What can hang from each mark:
puror: relup
mutaru: fuboz zasegu
zasegu: mutaru relup
barevat: lelas mutaru nivov puror
lelas: barevat puror
relup: puror
timi: barevat mutaru

Each row was made from one small tree. The marks that hang from a mark follow it in brackets, in alphabetical order. Every link used is in the known rows. Write each row's tree.
In the rows, 128 means zero.
Known rows:
barevat[nivov puror]: [129 120 132 154 119  92 124 135 110 113 120 129 108  95 128 141 115 119
 151 111 103]
zasegu[mutaru relup]: [137 115 134 138 134 116 117 125 170  96 102 138 113 132 105 121 117 137
 162 110 120]
lelas[barevat[nivov] puror]: [122 122 177 156 131 121 101 130 132 106 103 138 113 110 132 134 111 125
 175 102 117]
zasegu[mutaru]: [132 120 131 137 130 129 114 130 164  97 118 143 123 116 117 122 108 130
 156 112 114]
barevat[lelas[puror] mutaru[fuboz zasegu]]: [126 119 212 159 121 130 115 142  62 111 112 130 108  98 123 118  89 122
 186 100 123]
mutaru[fuboz zasegu[relup[puror]]]: [129 100 141 122 124 147 102 153 133 104 102 136 114 132 125 131  88 138
 176 116 116]
timi[barevat mutaru[zasegu[relup]]]: [128  87 165 135 129 107  89 120 131  94 110 128 108 134 140 116 120 154
 152 112 116]
timi[barevat[nivov] mutaru[fuboz zasegu[relup]]]: [127  95 169 133 125 108  71 142 119  98  87 135  95 114 126 125 111 145
 160 118 107]
mutaru[zasegu]: [124  98 143 133 125 132 118 132 133 111 130 132 118 117 142 110 107 130
 155 112 116]
lelas[barevat[mutaru[fuboz zasegu]] puror]: [120 113 232 154 128 131  87 129 107  98 106 133 109 119 133 126 107 123
 190 102 133]
barevat[lelas mutaru[fuboz] nivov puror[relup]]: [136 145 161 157 121  92 123 151  17 113 110 128  96  45  99 139 106 101
 169 106 106]
mutaru[fuboz]: [127 112 134 128 128 150 111 138 140 107 116 135 125 115 114 132 106 123
 162 121 111]
barevat[mutaru[fuboz zasegu]]: [127 109 174 140 123 128 111 140 116 108 128 131 115 103 124 114 101 119
 161 115 122]
timi[barevat[lelas] mutaru[zasegu]]: [128 102 168 141 124 127 101 133  80 103 131 136 114 106 147 111 104 149
 157 106 110]
barevat[lelas]: [133 121 128 143 128 142 139 134 101 117 135 135 124 101 120 118 103 129
 161 107 113]
timi[mutaru]: [129 112 141 139 131 126 110 126 140 106 124 126 124 109 136 133 115 133
 139 112 108]
relup[puror]: [129 117 107 132 125 144 123 146 146 105 134 141 135 115 133 132  85 132
 154 114 109]
barevat[lelas mutaru[zasegu] puror]: [133 120 182 166 116  95 138 130  50 115 142 122 105  90 134 120 108 125
 165  97 120]
barevat[mutaru]: [132 121 143 149 128 113 136 125 135 108 141 129 125 101 120 118 109 121
 144 110 119]

Which tree is each row?
[127  89 174 127 128 123  74 130 126  93  95 132 105 134 129 124 116 149
 163 118 114] -> timi[barevat mutaru[fuboz zasegu[relup]]]
[132 132 179 152 133  91 114 114  74  95 123 126 110  85 125 139 134 112
 164 102 123] -> lelas[barevat[mutaru puror[relup]]]
[129 122 151 145 123 108 103 144 120 101 124 145 116  88 107 121  98 122
 155 121 109] -> timi[barevat[mutaru[fuboz] nivov]]
[134 128 135 162 118 100 137 141  66 121 124 130 106  82 121 136 108 123
 162 104 103] -> barevat[lelas nivov puror]
[137 122 127 127 129 143  98 151 163  90  93 149 120 133 100 142  89 137
 178 116 115] -> zasegu[mutaru[fuboz] relup[puror]]
[122 120 180 139 140 131  97 119 104  95  95 134 117 107 131 133 121 120
 177 102 121] -> lelas[barevat puror[relup]]
[135 133 171 146 124 101 111 135  20  94 119 135 107  73 103 133 111 117
 175 110 111] -> timi[barevat[lelas mutaru[fuboz] puror[relup]]]
[131 132 180 155 117  90 115 153   4 115 108 128  88  47 115 128 103 104
 173 105 109] -> barevat[lelas mutaru[fuboz zasegu] nivov puror[relup]]
[131 135 179 157 131 111 132 130  49 106 113 128 113  72 114 120 101 112
 168  96 119] -> barevat[lelas[puror[relup]] mutaru]
[126 129 191 162 123  94 121 145  29 115 107 130  94  53 126 108  92 111
 170  95 115] -> barevat[lelas[puror[relup]] mutaru[zasegu] nivov]
[136 117 143 131 133 133 102 135 163  95  87 141 112 132  95 132 115 133
 174 117 118] -> zasegu[mutaru[fuboz] relup]
[132 118 169 154 126 106 109 145 124 106 119 137 103 105 131 119  95 136
 168 100 127] -> lelas[barevat[mutaru[zasegu[relup[puror]]] nivov]]
[131 127 186 165 112  96 122 151  36 120 121 128  93  69 119 127  99 114
 174 104 112] -> barevat[lelas mutaru[fuboz zasegu] nivov puror]
[123 105 167 141 121  72  78 134  57  95 102 129  93  76 148 132 119 129
 147 110  98] -> timi[barevat[nivov puror[relup]] mutaru[zasegu]]
[129 101 158 127 125 140  86 149 127 102  96 130 112 129 135 141  92 144
 165 114 112] -> timi[mutaru[fuboz zasegu[relup[puror]]]]
[127 125 195 173 119  99 126 143  64 120 120 130 100  77 131 108  87 122
 170  94 118] -> barevat[lelas[puror] mutaru[zasegu] nivov]
[128 114 134 149 118  84 108 131 108 101 122 138 110 101 128 134 113 131
 154 115 102] -> timi[barevat[nivov puror]]
